Known rows, with every way that one mark hangs from another:
Z_636{Z_556 Z_905}: [ 31  -7  28   0  16  -3   0  13   8  20 -10   6   1   8  20 -12   3 -12
  11  -5  -2   2   9   5   9  18   8  -2  16   6 -31 -17  -8  -4   3   0]
Z_905{Z_597{Z_160} Z_636{Z_556{Z_236}}}: [ -7 -42 -21  17  23  -5   8  21   8  -8 -14  28 -17  30   7 -25   0 -10
  17 -21  35   9  -4   1   1  37 -19  22 -11  -1 -37 -11   2 -32   5 -14]
Z_636{Z_556{Z_597 Z_823}}: [-32  15  15  -2  23  -7  -2  -3   1 -48 -11  18   6 -21  24  -9   8  10
  14   3   0   8   3  21   8   4  30 -24 -28   7  -9  -9   3 -13  11 -18]
Z_905{Z_597{Z_160 Z_556{Z_236 Z_823}}}: [-32  20 -58   7  40  -2   8 -25   3 -62  -4  24 -11  -5  -6  -2  11   0
   7   3  59  32  -4  13  -4  36  17  13 -29  18   2  -7   0 -49   0 -14]
Z_794{Z_597{Z_556 Z_905}}: [  9 -16  26   6  22   7   3 -16   3  31   1  -2 -10 -21  -4   2   1  -3
  -1  -5  63  28  -6   3  13 -14  11   7  -5   9   7  -3  -7  -8  -1   3]
Z_905{Z_597{Z_160 Z_556{Z_823}}}: [-33  20 -68   2  29 -10   0 -32   2 -73   0  29  -4  11  -7   0  17   9
   3  -8  60  28  -5  17  -4  40  20  23 -32   7  -2  -7  -4 -34   3 -12]
Z_905{Z_597 Z_636{Z_556}}: [ -2 -47   9  20  10  -7  -3  27  15 -27 -15  21 -11  38  13 -18   4  -6
  20 -20  18  -6  -4  -5   6  31 -32  14 -14 -12 -27  -3   2 -15   7 -12]
Z_556{Z_823{Z_160}}: [-35  30   4 -17   6  -4   1 -32   0 -28  -2  14  -3   9  16   2  14   0
   4  10   4  39   2  18   8  19  27 -12 -15  17  13  -9  -3 -26   0  -7]
Z_636{Z_556{Z_236{Z_905} Z_823{Z_160}}}: [-12  26  24 -10  37  -1   4  -5   4  47 -11  13  -5 -20  28 -16   9 -10
  20  18  -4  53   8   9  16  22  31 -12 -20  19   2   4  -3 -44   1  -6]
Z_160{Z_823}: [-17  12  -9  -2  -6  -6  -7 -17  -1 -24   0  14   6  16  -9   2   6  13
  -5   1  -8   4  -2  39  -8  -7  17   4  -3   7  10   4   6  -5  -4   7]
Z_636{Z_556{Z_236 Z_597} Z_794 Z_905}: [  9 -30  22   8  46 -10   0  30   5  67  -7   0 -10 -37  11 -17  -8 -31
  18  26  -5 -25  11   9  24  -2   8 -35 -15  12 -28 -24  10   4   1  -6]
Z_556{Z_597{Z_160}}: [-24  -7 -44 -11   8  -7  -2 -10  -7  17   1  18   8  -2  -3  -6  -1  -1
  -6 -16   5  -5  -2  14   6  -3  18  -8 -12 -10  -5 -15   6  11  -2  -6]
Z_236{Z_905{Z_597{Z_160}}}: [  2  -6 -74  -4  18 -11 -12  -3   6  53   4  14  -4   2 -18 -14  12  -8
   1 -11  21  -5   2   0   9  29  -7  17 -22 -20 -11   3  -1 -16  -8   0]
Z_556{Z_236 Z_597 Z_636{Z_794} Z_823}: [-42 -30   7   6   8   2   1   2 -13  17 -13   8 -14 -41 -12 -16  -4 -18
  28  46   7 -20   4  19  21   2   4 -58 -32  12  10   4  28 -18   1 -13]
Z_636{Z_794}: [  3 -11 -10   5   8  -9  -7   2   0  14   6  -7  -6 -13 -10  -3  -2  -2
   4  21   9 -18   3   3   7  -1  -3  -3 -23   4  -7   0   5   9   0   1]
Z_636{Z_905}: [ 25  -9   4  -2  -2   2   2   5   3  28  -4   4   0  16  -4   0   6 -20
   5   8   1 -14   5   5   9  12  -3 -11  20   2 -11 -18  -2   2  -5   7]
Z_556{Z_636{Z_794{Z_597}}}: [-13 -52  13   8 -13  -8  -9   2   2  68  -3   5 -19 -40 -11 -15  -9  -9
  14   7  20 -17   1  10  19   2 -13 -12  -4  -3 -17   8  18   0  -2   0]
Z_236{Z_905{Z_597}}: [  7 -11 -36   6  18  -7 -15   8   6  43   1   7  -6  -5 -15  -7  10 -11
   4   2   5 -14   1  -7  14  17 -16   5 -24 -19   0  11   2 -15  -7   2]
Z_236{Z_905{Z_597{Z_160{Z_823} Z_556}}}: [-12   9 -79  -4  28 -11 -16 -28   3  10   2  24   5  15 -21  -7  17   7
  -3 -11  31  19  -1  29   2  25  11  29 -28 -16   6  13  -3 -21 -12   6]
Z_794{Z_636}: [ 16   8  15   3  -2   5   2  12   0 -45  -7   3  -3  15  -3  -3  -5  16
  11  -5  -5 -15   5 -19   5   7 -27  -1 -16  -7  -6   5  -3   3  -1   7]
Z_236{Z_905{Z_597 Z_636{Z_794}}}: [ 10 -56 -40  14   6 -15 -16  28   6  61  -3   4 -12  30 -24 -15  10 -19
  20  17  19 -36  -1  -8  23  22 -51   3 -35 -23  -8  10   9  -5  -5   0]
Z_556{Z_236{Z_905} Z_597 Z_823}: [-25   8 -13   0  23   3   0  10  -7  28  -7   4   1 -25 -10  -8   7 -18
  16  33  -6  -1  -1  12  22  -8  10 -44 -30   6  26   6  12 -27  -5  -6]
Z_905{Z_597 Z_636}: [ -2 -48 -14  17  -8  -6  -1  20   7 -23  -9  13 -16  42  -6 -10   7 -14
  14  -6  19 -23  -8  -5   7  23 -39   6 -11 -13  -7  -5   4 -10   0  -8]
Z_636{Z_556{Z_236 Z_597{Z_160}} Z_905}: [ 10 -13   1  -2  40  -1   8  13   2  58 -11  22  -3  -9  17 -18  -5 -24
  10  -8   2   4   6  11  15  10  23 -22   8   8 -30 -28   1  -9  -1  -6]
Z_794{Z_597{Z_160} Z_636{Z_556{Z_823}}}: [-12  29   0   3  18  -9   1  -4   7 -39  -9  37 -14  -3  13 -13   4  30
  17 -23  37  25   3   0  12  27   3   9 -19  16 -44 -11 -11 -29   8  -3]
Z_905{Z_636}: [  5 -37   8   4 -19   2   2  20  -1  -6  -9   6   1  52  -2  -8   1  -7
  13  -1   6  -4  -5  -6   5   9 -27   1   7  -9  -2   2   3   2   2  -1]

Rows:
[-32  10  25 -22  18  -1   6 -37  -8  -7  -2  14  -4  -8  12  -5  16 -10
   4  12  15  21  -1  23  24   2  39 -36 -36  12  29 -20   4  -9  -2 -10]
Z_556{Z_597{Z_905} Z_823{Z_160}}
[-29 -18 -52  -1   8  -4  -6 -39   1 -41  -7  37  -2   9 -15 -12  10  13
   5 -20  36  22  -2  41  -6  34  17  25 -17  -7  -1   6   8 -23  -6  -3]
Z_905{Z_597{Z_160{Z_823} Z_556{Z_636}}}
[  9 -22 -20   1  17 -11  -1 -17   1  89  15   8 -19 -23 -19 -11  -3  -5
  -4  -1  60  -4  -2  15  15   0   2   6 -20   9 -21 -15   1   0  -2   2]
Z_636{Z_794{Z_597{Z_160 Z_905}}}
[ 18 -49  57  11   4   2   3  15   8  54  -8  11 -16  11   6 -16   0  -8
  13 -16  47   8  -6   0  18   0 -11   2   4   3 -21  -7  -3  -9   5  -1]
Z_794{Z_597{Z_905{Z_636{Z_556}}}}
[-14  24  31   1  19   0  -2  12   3 -89 -16  23   2   1  14 -13   2  26
  24  -2  -6  -4   6  -5  14  13  -3 -22 -40   5 -12  -5   0  -9   9  -8]
Z_794{Z_636{Z_556{Z_597 Z_823}}}
[ 21 -46  -5   3  10 -10 -15  36   6  67 -10   0   3  28  -4 -23   3  -8
  25  13   5 -16   6   0  19  16 -31  -1 -20 -18 -18  16   5   1   2   2]
Z_236{Z_905{Z_636{Z_556 Z_794}}}
[-14 -42  -3 -20  -5   4  -1 -34 -15  25  -7  29   2   6 -16 -23   5   2
   5 -17  17 -11   0  47   9   8  27 -20 -13 -10   7  -1  17   6  -7  -1]
Z_556{Z_597{Z_160{Z_823} Z_905} Z_636}
[ -8  -7 -33 -18  -2   2   6 -33 -10 -34 -16  25   8  27  -9 -12  16  -2
  19   6  46  34   6  26   8  50  21  -1  13   9  -5  -3   1 -28  -1  -7]
Z_597{Z_160 Z_556{Z_636{Z_905} Z_823}}
[  4 -46  37   0   6  11   7 -16   0  45  -9   7 -13 -24  -4  -8  -3  -5
  10  -6  60  19   1   9  19  -1   5  -1   4   0   7   8   2  -9  -3   2]
Z_794{Z_597{Z_556{Z_636} Z_905}}
[ 12 -56  18  13   2  12   9  16   1  40 -15   6 -25 -15 -10 -17  -3 -41
  24  15   9 -21   6   1  18  28 -16 -26  15   3 -13  -7  14 -28  -8  -1]
Z_556{Z_236 Z_636{Z_905{Z_597}}}
[  8 -26  34   3  32  13  14   6  -7  46  -3  -4  -9 -36  -3 -10  -7 -24
   3  11  14 -12  -1   1  16 -22   8 -37 -19   6  19  -8   9  -1  -3  -2]
Z_556{Z_236 Z_597{Z_905}}
[ 40  -8  34  22  35   5   7  34  14 -24 -16  16 -22  -2  11 -17  -5 -11
  24  -5   7 -17  12 -21  14  32 -27  -7 -13   4 -37 -16  -6 -25  -1   5]
Z_794{Z_636{Z_556{Z_236} Z_905{Z_597}}}
[ 17  13  38  10  12  -3  -1  14  13 -13 -14  26 -17   1  15 -11   7   6
  28  -5  22  -2   7  -3  26  22 -10 -14  -1  19 -42 -18  -9 -25   4   4]
Z_794{Z_597 Z_636{Z_556{Z_823} Z_905}}
[ -4 -24  -3  -2   3   1   0 -14  -7 -18 -14   8  -1   5 -12  -9  11  -9
  30  39  34   8   9  22  16  32   9 -20  -7  10   4   3   8 -16   0  -3]
Z_597{Z_556{Z_636{Z_794 Z_905} Z_823}}
[ 14 -28  16   9  13 -10  -1  -4   3  81  11  -4 -21 -36 -16  -5  -4 -10
   2  10  50 -15  -1   6  21 -10  -5  -8 -24   8 -13  -6   3   4  -1   4]
Z_636{Z_794{Z_597{Z_905}}}
[-14 -10 -46   2  11 -17  -7  -9   2  70  12  12 -13 -26  -8  -4  -5  -2
  -5  -4  41  -1  -5  12  11   0   1   9 -15  10 -28 -12   3  -2  -2   1]
Z_636{Z_794{Z_597{Z_160}}}
[ -1 -48   0   4  11   8  -1  38  -4  71 -13   3   0  10  -6 -14  -6 -32
  20  16 -12 -13  -4  -4  26 -14 -23 -32 -13 -15  19  10  14  -3  -8   0]
Z_556{Z_236{Z_905{Z_636}} Z_597}
[ -4  -2 -13  -5   3  -4  -2 -38   0  49  10  30 -12   4 -17  -5   7   8
 -12 -22  50  18  -7  39   7  -3  23  12  -1  12  -8 -12   0 -12  -6   9]
Z_794{Z_597{Z_160{Z_823} Z_905}}
[ 11 -46 -30  11   0 -11 -11  26   7  40  -5   7  -7  40 -16 -17  11 -18
  16   1  12 -22  -3  -7  19  24 -42   2 -18 -27  -2  11   4 -14  -5   0]
Z_236{Z_905{Z_597 Z_636}}
[ 10 -58 -39   1  -4 -11  -5  -6   0  55  -4  18 -18  -3 -21 -21   6 -23
  20   7  27 -36   9  10  19  45 -13  -4  -5  -7 -33 -14  14  -6  -7  -2]
Z_556{Z_636{Z_794 Z_905{Z_597{Z_160}}}}
[-33  31   4 -10  33   7  14 -27  -1 -35 -10   9  -4 -12  17   7   5  -6
   9  23  25  66   2  15   6  11  34  -5 -17  28  32   0  -3 -40  -2  -6]
Z_597{Z_556{Z_236 Z_823{Z_160}}}
[-28 -15  -3  16  20   8   7 -11   3 -50 -15  15 -18 -19  -7  -9   5  -8
  22  19  43  18   1  10   6  32   3  -7 -23   8  12  10  11 -46   0 -14]
Z_905{Z_597{Z_556{Z_236 Z_636 Z_823}}}
[ -3  -5 -12   8  21 -14  -6  -6   5  38   1   4 -11 -13 -10   5   8 -14
  17  27  52   4   0  17  22   7   7 -16  -8  22 -10 -18   1 -14  -2   3]
Z_636{Z_794{Z_597{Z_556{Z_823}}} Z_905}
[-11  -7  -5  -8  27   9  10 -21 -10  25   3  23  -4  -9 -15 -14   0  -8
  -6  -3  23   4  -5  39   5 -12  33 -22 -21   9  15 -11  10  -7  -7   3]
Z_556{Z_236 Z_597{Z_160{Z_823} Z_905}}
[ 31 -58  27   2  -3   1   4  12  -6  29  -1  -3 -10  40 -19 -15   3 -14
  17  15  36 -23  -1   0  15   9 -23  -8 -20  -4   0  -3   4   9   3   2]
Z_597{Z_905{Z_636{Z_794}}}
[  6   3  33   3  23  -1   0  23   5 -37 -16  14   0  -8  19 -13  -8  21
  17 -18 -18 -13   9 -14  13   2 -10 -12 -30 -15 -19  -2  -2   8   5  -3]
Z_794{Z_636{Z_556{Z_597}}}
[ -4  -4 -13 -13  19 -11  -5  -9   1  15  -7  37  12  10  12 -15   8  -2
   4 -18  -7   3   4  43   8  12  37  -9   3  -2 -30 -28   1   3  -2   0]
Z_636{Z_556{Z_597{Z_160{Z_823}}} Z_905}
[ 10 -16  21  -3  22  -7  -4  18   6  25 -11  11   3  -9  22 -11   1 -18
  12  -4 -11 -15   6  10  17   2  18 -21   3  -3 -25 -20   0   8   1  -6]
Z_636{Z_556{Z_597} Z_905}
[-25 -24  11   5  11 -11  -2   0  12 -51 -16  30 -15  33  23 -18  16  -6
  24  -6  22  23  -1  11  14  44  -3   6 -27   4 -17 -13   0 -33   7 -18]
Z_905{Z_597 Z_636{Z_556{Z_823{Z_160}}}}
[ -8 -14  10 -12   6  -8  -6   8   3  33 -16  17   5  42  20 -19  15  -8
  25  10   0  34   5  10  23  29   0   0 -12  -4  -2  10  -2 -25   1  -4]
Z_236{Z_905{Z_636{Z_556{Z_823{Z_160}}}}}
[ 13 -13 -49   3   9 -10   1  -7   7  31   1  19 -10  18  -8  -9  12 -19
   0 -14  25 -12   1   6  10  38  -3   7   3  -1 -26 -29  -3 -13  -6  -1]
Z_636{Z_905{Z_597{Z_160}}}
